What can hang from each mark:
reze: fufad muzu saka venil zoniv
muzu: mibuz
venil: reze
mibuz: fufad muzu zoniv zule
saka: reze
zoniv: reze
nuzi: fufad muzu zule

Every row comes from one small tree of marks. The marks that hang from a mark follow it in brackets, in alphabetical order. Every link used is in the known rows. Which tree was each row made from?
Known rows:
nuzi[fufad]: [ 0.71  0.15 -1.29  0.11 -0.14 -0.32  1.20  0.22  0.41 -1.21  0.45  1.27
 -0.22 -0.50 -0.90 -0.81  1.00 -2.51 -1.72  1.59  1.84 -0.55  0.23  1.35
  0.82]
zoniv[reze[fufad venil]]: [ 0.84  0.33  0.79 -0.50 -0.85  0.05 -0.19 -0.56  0.66  1.03  0.25  1.55
 -0.26 -0.61  0.26 -0.32 -1.10  1.04 -2.97 -0.09  0.74 -1.87 -0.81  0.60
  0.10]
venil[reze[fufad muzu[mibuz[zule]] saka zoniv]]: [ 0.47  0.94  2.98  0.36 -0.33  1.45  0.25 -1.42  1.17  1.68 -5.73 -1.53
 -0.52  0.48 -0.33  1.15 -1.79  0.51 -1.72  0.79 -3.76  0.10  0.11 -0.40
 -0.75]
muzu[mibuz[fufad zoniv[reze] zule]]: [-1.88  0.08 -1.83  1.17  1.67 -0.20 -0.85  1.03 -0.80 -1.06  2.70 -1.43
  1.04 -0.05 -0.80 -1.41 -0.42  0.77 -0.43  0.36  0.58  0.16  0.70 -1.22
  0.58]
mibuz[zule]: [-0.49 -0.24 -1.76 -0.18  0.69 -0.14  0.48 -0.11 -0.31  0.09  1.25  0.53
  0.60 -1.23 -0.62 -1.70  0.66 -2.19  2.95  0.12  2.03 -0.35  0.64  0.20
  0.19]
mibuz[fufad muzu zoniv[reze] zule]: [-2.87 -0.76 -3.00  0.74  1.03 -0.77 -1.05  0.98 -3.65 -3.24  5.15 -1.19
  0.76 -0.55  0.52 -1.93 -0.75  1.45  4.57 -1.08  0.91 -0.20 -1.12 -0.73
  1.44]
venil[reze[fufad saka zoniv]]: [ 1.20  1.20  3.07 -0.58 -0.28  1.37  1.03 -2.32  1.26  1.17 -4.43  0.68
 -0.47  0.13 -0.13 -0.60 -1.14 -0.73 -2.94  1.46 -2.48 -1.14  0.18  0.32
  0.11]
nuzi[zule]: [ 0.88  0.54 -0.37 -0.29  0.10  0.72  0.35  0.71  1.40 -0.51 -1.21  0.96
 -0.27 -0.73 -1.03 -0.97  0.94 -2.98 -0.29  0.37  1.98  0.23  0.39  0.39
  0.62]
nuzi[fufad muzu[mibuz[zoniv[reze[venil]]]] zule]: [ 0.60 -0.05  0.40  1.38 -1.08  0.37 -1.39  2.21  0.96 -1.55 -3.08 -0.18
 -1.01  1.18 -0.94  1.69  0.31 -0.42 -5.36 -0.10  0.82  2.20 -0.87  1.06
  0.73]
zoniv[reze[fufad saka venil]]: [ 0.57 -0.27  1.62 -1.24 -0.30 -0.53 -0.26 -0.58  0.77  0.78 -0.36  1.97
 -0.46 -1.12  0.45 -0.04 -1.69  1.37 -3.79 -0.26 -0.29 -2.54 -1.06  0.80
 -0.82]
reze[fufad muzu[mibuz] saka venil zoniv]: [ 1.43 -0.05  3.07 -1.36 -1.67 -0.98 -0.03 -1.00  1.68  2.20 -4.28 -0.31
 -0.77  1.26  1.08  2.59 -1.69  1.68 -1.75 -0.53 -2.38 -0.20  0.09  0.20
 -1.72]
venil[reze[fufad muzu]]: [ 1.47  1.41  1.54  0.18 -0.62  2.16  1.26 -1.78  0.53  1.09 -1.20  0.03
 -0.48 -0.35 -0.55  0.30 -0.20 -0.53 -1.34  1.38 -1.90 -0.26 -0.56  0.20
  0.20]
reze[fufad muzu[mibuz[zule]] saka venil zoniv]: [ 0.56 -0.61  2.43 -1.03 -1.35 -1.04 -0.53 -0.80  0.85  2.42 -4.33 -1.14
 -0.66  1.09  1.04  2.41 -2.22  1.83  0.46 -1.19 -2.12 -0.51  0.08 -0.07
 -1.78]
venil[reze[muzu[mibuz[fufad zule]] saka zoniv]]: [ 0.30  0.58  1.97  0.69  0.79  0.96  0.58 -1.32  0.46  0.15 -1.94 -1.90
  0.00 -0.01 -0.35  0.62 -0.78  0.04 -0.28  0.71 -2.50  0.10 -0.09 -0.73
 -0.61]
reze[muzu saka venil zoniv]: [ 1.46 -0.75  2.41 -1.77 -0.87 -1.81  0.20 -1.69  0.35  0.60  0.33  0.15
 -0.42  0.05  1.87  2.06  0.26  0.43  1.94 -1.44 -0.58 -0.18 -1.18  0.44
 -1.38]
saka[reze]: [ 0.58  0.57 -1.14  0.62  0.63  1.72  1.38  0.31  0.83  1.17 -0.04  2.44
  0.06 -0.76  0.15 -1.18  2.63 -1.58  1.23  0.59  1.17 -0.60  1.41  0.06
  0.79]
venil[reze[muzu]]: [ 1.32  1.22  1.15  0.13  0.06  1.62  1.39 -1.53  0.40  0.06  1.26 -0.14
 -0.02 -0.97 -0.51  0.22  1.17 -1.45  0.23  1.17 -0.82  0.68 -0.97  0.14
  0.29]
muzu[mibuz[fufad zule]]: [-0.72  0.06 -2.14  0.55  1.12  0.19  0.68  0.82  0.42  0.14  0.72 -0.45
  0.86 -0.58 -1.49 -1.81 -0.17 -1.30  0.29  1.26  1.55 -0.44  1.85 -0.46
 -0.10]
mibuz[fufad zoniv]: [-0.43  0.02 -1.71 -0.45  1.10 -0.70  0.53 -0.65 -1.51 -1.36  4.98  0.09
  0.85  0.15  0.00 -1.80  1.09 -0.60  1.64  0.63  1.18 -0.30  0.62 -0.52
  0.87]
nuzi[fufad muzu zule]: [ 1.34 -0.23 -0.92  1.41 -1.09  1.06  0.23  1.44  0.94 -1.50 -4.09  1.35
 -1.08  0.03 -1.19  0.27  1.29 -3.18 -3.33  0.76  1.79  1.26  0.02  1.85
  0.69]

Which tree is each row?
[-0.13  0.05 -1.45  1.08  0.16  0.07  0.33  0.60  0.08 -0.58  0.29  0.22
  0.75  0.50 -0.67 -0.75  1.51 -0.93 -1.57  1.21  0.46  2.33  1.48 -0.17
 -0.03]
nuzi[muzu[mibuz[fufad zoniv]]]
[ 0.26 -1.02  1.27 -0.76 -0.08 -1.51 -0.19 -0.64  0.11  0.77 -0.01 -1.60
 -0.05  0.52  0.98  1.83 -1.11  1.41  2.01 -1.23 -0.74 -0.60 -0.14 -0.39
 -1.69]
reze[muzu[mibuz[fufad zule]] saka venil zoniv]
[ 1.42  0.31  0.66 -0.11 -0.57  0.83  0.81 -0.66  0.87  2.15 -0.75  1.71
 -0.26  0.75  1.53  0.18  2.18 -0.24  2.33 -0.77  1.04 -0.82  0.79  0.08
  0.81]
saka[reze[venil zoniv]]
[ 0.46 -0.46  1.29 -1.24  0.37 -0.98 -0.10 -0.33  0.69 -0.35  2.12  1.91
 -0.06 -1.81  0.42 -0.10 -0.24  0.34 -2.37 -0.49  0.80 -1.64 -1.51  0.70
 -0.77]
zoniv[reze[saka venil]]
[-0.90 -0.56  0.01 -0.22 -0.24 -0.76 -1.64 -0.58 -2.12  0.35  3.02 -1.38
 -0.02  0.36  1.20  1.00 -0.97  2.73  2.61 -2.14 -0.60 -0.57 -1.66 -0.51
  0.14]
mibuz[zoniv[reze[fufad muzu venil]] zule]
[-1.43 -0.73  0.28 -1.59 -0.05 -1.87 -0.94  0.50 -1.84 -2.62  3.92  0.55
  0.00 -0.73  1.32 -0.05 -0.29  1.66  1.94 -1.50 -0.09  0.09 -2.43  0.33
  0.41]
mibuz[muzu zoniv[reze[saka venil]]]
[-0.62  1.13 -0.01  0.55  0.10  0.16 -0.60  0.70  0.89  0.16 -0.80 -0.22
  0.44  0.35 -0.71 -0.65 -0.55  0.66 -3.62  1.03 -0.81  0.80  0.71 -0.72
  0.58]
muzu[mibuz[zoniv[reze[fufad]]]]
[-0.72 -0.15  0.25 -0.55  1.11 -1.10 -0.51  0.40  0.05 -0.97  3.35 -0.20
  0.52 -0.05 -0.25 -0.23 -0.59  1.60 -2.82  0.21 -0.07 -0.52 -0.23 -0.57
 -0.30]
muzu[mibuz[fufad zoniv[reze[saka venil]]]]
[-2.51 -0.94 -3.40 -0.29  0.84 -1.09 -0.18  0.60 -3.64 -2.79  4.95 -1.11
  0.81 -0.02  0.39 -2.03 -0.15  0.15  6.75 -0.69  1.22  0.04 -0.18 -0.51
  1.27]
mibuz[fufad muzu zoniv zule]
[-0.29  0.06 -1.88  1.87  0.96  1.81  0.81  1.09  0.12  1.22  0.05 -0.07
  0.13 -0.19 -0.06  0.21  1.49  0.14  2.50  0.15  0.11 -0.17  1.55 -0.88
 -0.05]
saka[reze[muzu[mibuz[fufad zule]]]]
[-2.42 -1.23 -0.25 -1.30 -0.18 -1.43 -1.69  0.46 -2.74 -1.42  1.72 -0.28
 -0.23 -0.26  1.26 -0.15 -2.25  2.76  3.26 -2.13 -0.75 -1.10 -2.06  0.10
  0.24]
mibuz[muzu zoniv[reze[fufad saka venil]] zule]
[-1.42  0.25 -1.47 -0.09  0.92 -0.41 -0.32  0.77 -0.12 -0.12  0.98 -1.12
  0.95  0.24 -0.94 -1.06  0.57 -1.11  1.95  0.43  0.71  1.44  1.20 -0.72
  0.40]
muzu[mibuz[zoniv zule]]
[ 1.05  0.46 -0.19  1.25 -0.76  1.57  0.02  1.88  2.50  0.08 -5.27  0.99
 -0.31 -0.18 -1.56  0.00  1.26 -2.95 -3.20  0.88  1.16  2.75  1.24  0.58
 -0.19]
nuzi[muzu[mibuz] zule]
[ 1.49  0.35  0.61  0.95 -0.58  0.96  0.66 -0.06  0.90  2.06 -0.61 -0.02
 -0.30  1.36  1.38  1.66  1.49  1.24  1.57 -0.61 -0.31 -0.05  0.98 -0.65
 -0.01]
saka[reze[muzu[mibuz[fufad]] venil zoniv]]
[-0.62 -0.93  1.16 -1.84 -0.38 -1.32 -0.80 -0.28 -0.52  1.49 -0.33 -1.15
 -0.43  0.77  0.55  2.13 -1.85  2.34  1.37 -1.24 -2.09 -0.37 -0.49 -0.26
 -1.62]
reze[fufad muzu[mibuz[zoniv zule]] saka venil]
[-1.55 -0.63 -2.68 -0.17  1.56 -0.84 -0.03 -0.42 -2.56 -1.21  4.99 -0.89
  0.99  0.07 -0.12 -1.99  0.45 -0.36  4.35 -0.28  1.49 -0.66  0.62 -0.75
  0.82]
mibuz[fufad zoniv zule]
[-1.05 -0.31 -1.45  2.40 -0.14 -0.02 -0.94  1.67 -0.42 -1.43 -1.61 -0.50
  0.06  0.39 -0.97  0.26  0.59 -0.43 -3.10  0.58  0.39  2.10  0.10  0.61
  0.60]
nuzi[fufad muzu[mibuz[zoniv[reze] zule]]]
[ 1.60 -0.06  0.77 -1.30 -1.59 -0.27  0.52 -1.14  0.16  1.74  0.42  0.63
 -0.59  0.20  0.80  1.43 -0.41  0.76  0.78 -0.50 -0.09 -0.90 -0.63  0.60
 -0.70]
reze[fufad muzu venil]
[ 0.13  0.12 -0.98  1.29 -0.01  0.98 -0.46  1.63  0.69 -1.02 -2.11 -0.11
  0.00  0.89 -1.19 -0.27  1.09 -1.48 -2.14  0.57  0.84  2.54  1.18 -0.20
  0.25]
nuzi[muzu[mibuz[fufad zoniv]] zule]
